Every row comes from one small tree of marks. The marks that hang from a mark follow it in brackets, in the order of their numbers. Every link used is in the known rows. Which tree was each row made from?
In the rows, 128 means zero.
Known rows
k_928{k_276 k_918{k_759}}: [139 131 156 126 111 108 103 122  91 157 135 137 124 163 140 123 132]
k_928{k_276}: [104 129 155 104 116 112  95 150  39 112 157 130 148 155 152 122 112]
k_928{k_276{k_755} k_918{k_102 k_759}}: [140 116 140 144  93 128 119  64 136 175 130 110 133 148 169 127 130]
k_918{k_102 k_759 k_928}: [157 137 185 131  62 136 172 138 133 168 116 148 129 135 148 125 128]
k_755{k_269 k_276{k_928{k_918{k_759}}}}: [130 101 145 102 129  61 156 122 133 154 126 180 122 105 157 156 167]
k_759{k_918}: [111 114 136 115  95 117  89 186  43 137 176 162 149 144 111 131 124]
k_755{k_269 k_276{k_928}}: [ 95  96 144  81 133  68 145 148  85 120 150 170 145  96 166 151 144]
k_918{k_102 k_759}: [156 132 169 119  46 125 161 137 106 145 131 149 112 122 119 112 134]
k_102{k_918{k_759 k_928{k_276{k_755{k_269}}}}}: [167 107 155 121 183 179 164  83  94 155 125 109 165 144 199 120 134]
k_755{k_276}: [122 114 145  85  87  90 123 169  95  87 158 165 144  95 157 157 127]
k_447{k_918}: [133 133 153 110  85  94  98 170  47  72 168 152 109 122 126 109 118]
k_928{k_276{k_755{k_269}} k_918{k_102 k_759}}: [132 102 135 133 129 140 136  43 107 164 137 106 132 168 191 134 150]
k_759{k_918{k_102 k_928{k_276{k_755}}}}: [ 91 101 136 145 106 147  96 114  96 192 165 114 186 169 191 140 108]
k_102{k_918{k_759}}: [172 137 167 111  88 146 165 155 109 129 132 154 118  98 113  98 129]
k_928{k_276{k_755} k_918}: [108 115 123 135 154 111  73 104  90 139 151 114 145 152 182 148 126]
k_447{k_918{k_102 k_759}}: [165 131 162 123  20 116 150 131  92 113 147 148  94 122 115  95 122]
k_928{k_276{k_755} k_918{k_759}}: [161 113 128 137 145 119  95  92 100 153 136 116 141 143 162 133 137]
k_276{k_928}: [104 130 160 116 116  74 113 175  86 142 141 162 141 110 120 118 130]
k_928{k_276 k_918}: [ 90 127 155 120 122 106  87 135  79 137 149 137 126 169 165 136 119]

Which tree is each row?
[108 101 159 111  79  72 183  98 173 172 126 176 113 111 164 141 157]  k_755{k_269 k_276{k_928{k_918{k_102 k_759}}}}
[102 118 127 140 157  71  92 131 129 159 130 145 131 105 152 138 141]  k_276{k_755 k_928{k_918}}
[ 96 119 164 137  59 136 132 167 103 180 159 157 153 153 151 135 118]  k_759{k_918{k_102 k_928}}
[119 108 150 116 195 177 143 100  83 139 147 106 170 142 222 131 125]  k_102{k_918{k_928{k_276{k_755{k_269}}}}}
[ 80 102 138 135 140  92 133  86 131 173 139 135 123 124 188 141 151]  k_276{k_755{k_269} k_928{k_918{k_102}}}
[117 112 158 121  45  64 168 122 197 180 123 179 116  93 146 141 139]  k_755{k_276{k_928{k_918{k_102 k_759}}}}
[162 117 148 149  80 133 131  86 109 149 136 107 143 137 182 106 114]  k_447{k_918{k_102 k_759 k_928{k_276{k_755}}}}
[ 88 116 136 138 102 126 100  82 123 157 150 109 139 159 190 139 119]  k_928{k_276{k_755} k_918{k_102}}
[117 102 122 102 186 131 101  97  20 106 161 100 164 156 192 138 139]  k_928{k_276{k_755{k_269}}}
[179 117 136 141 131 121 100 108  79 127 140 112 151 136 170 115 120]  k_447{k_918{k_759 k_928{k_276{k_755}}}}
[171 124 154 135 152 171 145 105 129 162 124 115 169 120 179 117 115]  k_102{k_918{k_759 k_928{k_276{k_755}}}}
[139 118 141 153  94  86 141  95 174 200 114 140 124 103 138 121 145]  k_276{k_755 k_928{k_918{k_102 k_759}}}
[116 104 140 116 203 139 113 103  50 134 148 100 177 159 220 152 136]  k_918{k_928{k_276{k_755{k_269}}}}
[101 120 151 138 112 139 120 106 108 162 136 103 168 149 209 140 112]  k_918{k_102 k_928{k_276{k_755}}}
[123 129 167 135  58 117 128 101 125 176 134 133 116 166 153 112 123]  k_928{k_276 k_918{k_102 k_759}}
[141 133 166 137  46 117 149 116 139 163 127 152  97 138 129 130 135]  k_928{k_918{k_102 k_759}}
[181 135 170 130  90 110 136 161  91 117 134 154 118 125 131 111 125]  k_447{k_918{k_759 k_928}}
[148 133 179 141  44 124 136 112 103 144 136 128 128 158 165  94 107]  k_447{k_918{k_102 k_759 k_928{k_276}}}
[ 67 112 159 116  52  57 140 137 186 164 136 177 119  94 166 146 126]  k_755{k_276{k_928{k_918{k_102}}}}
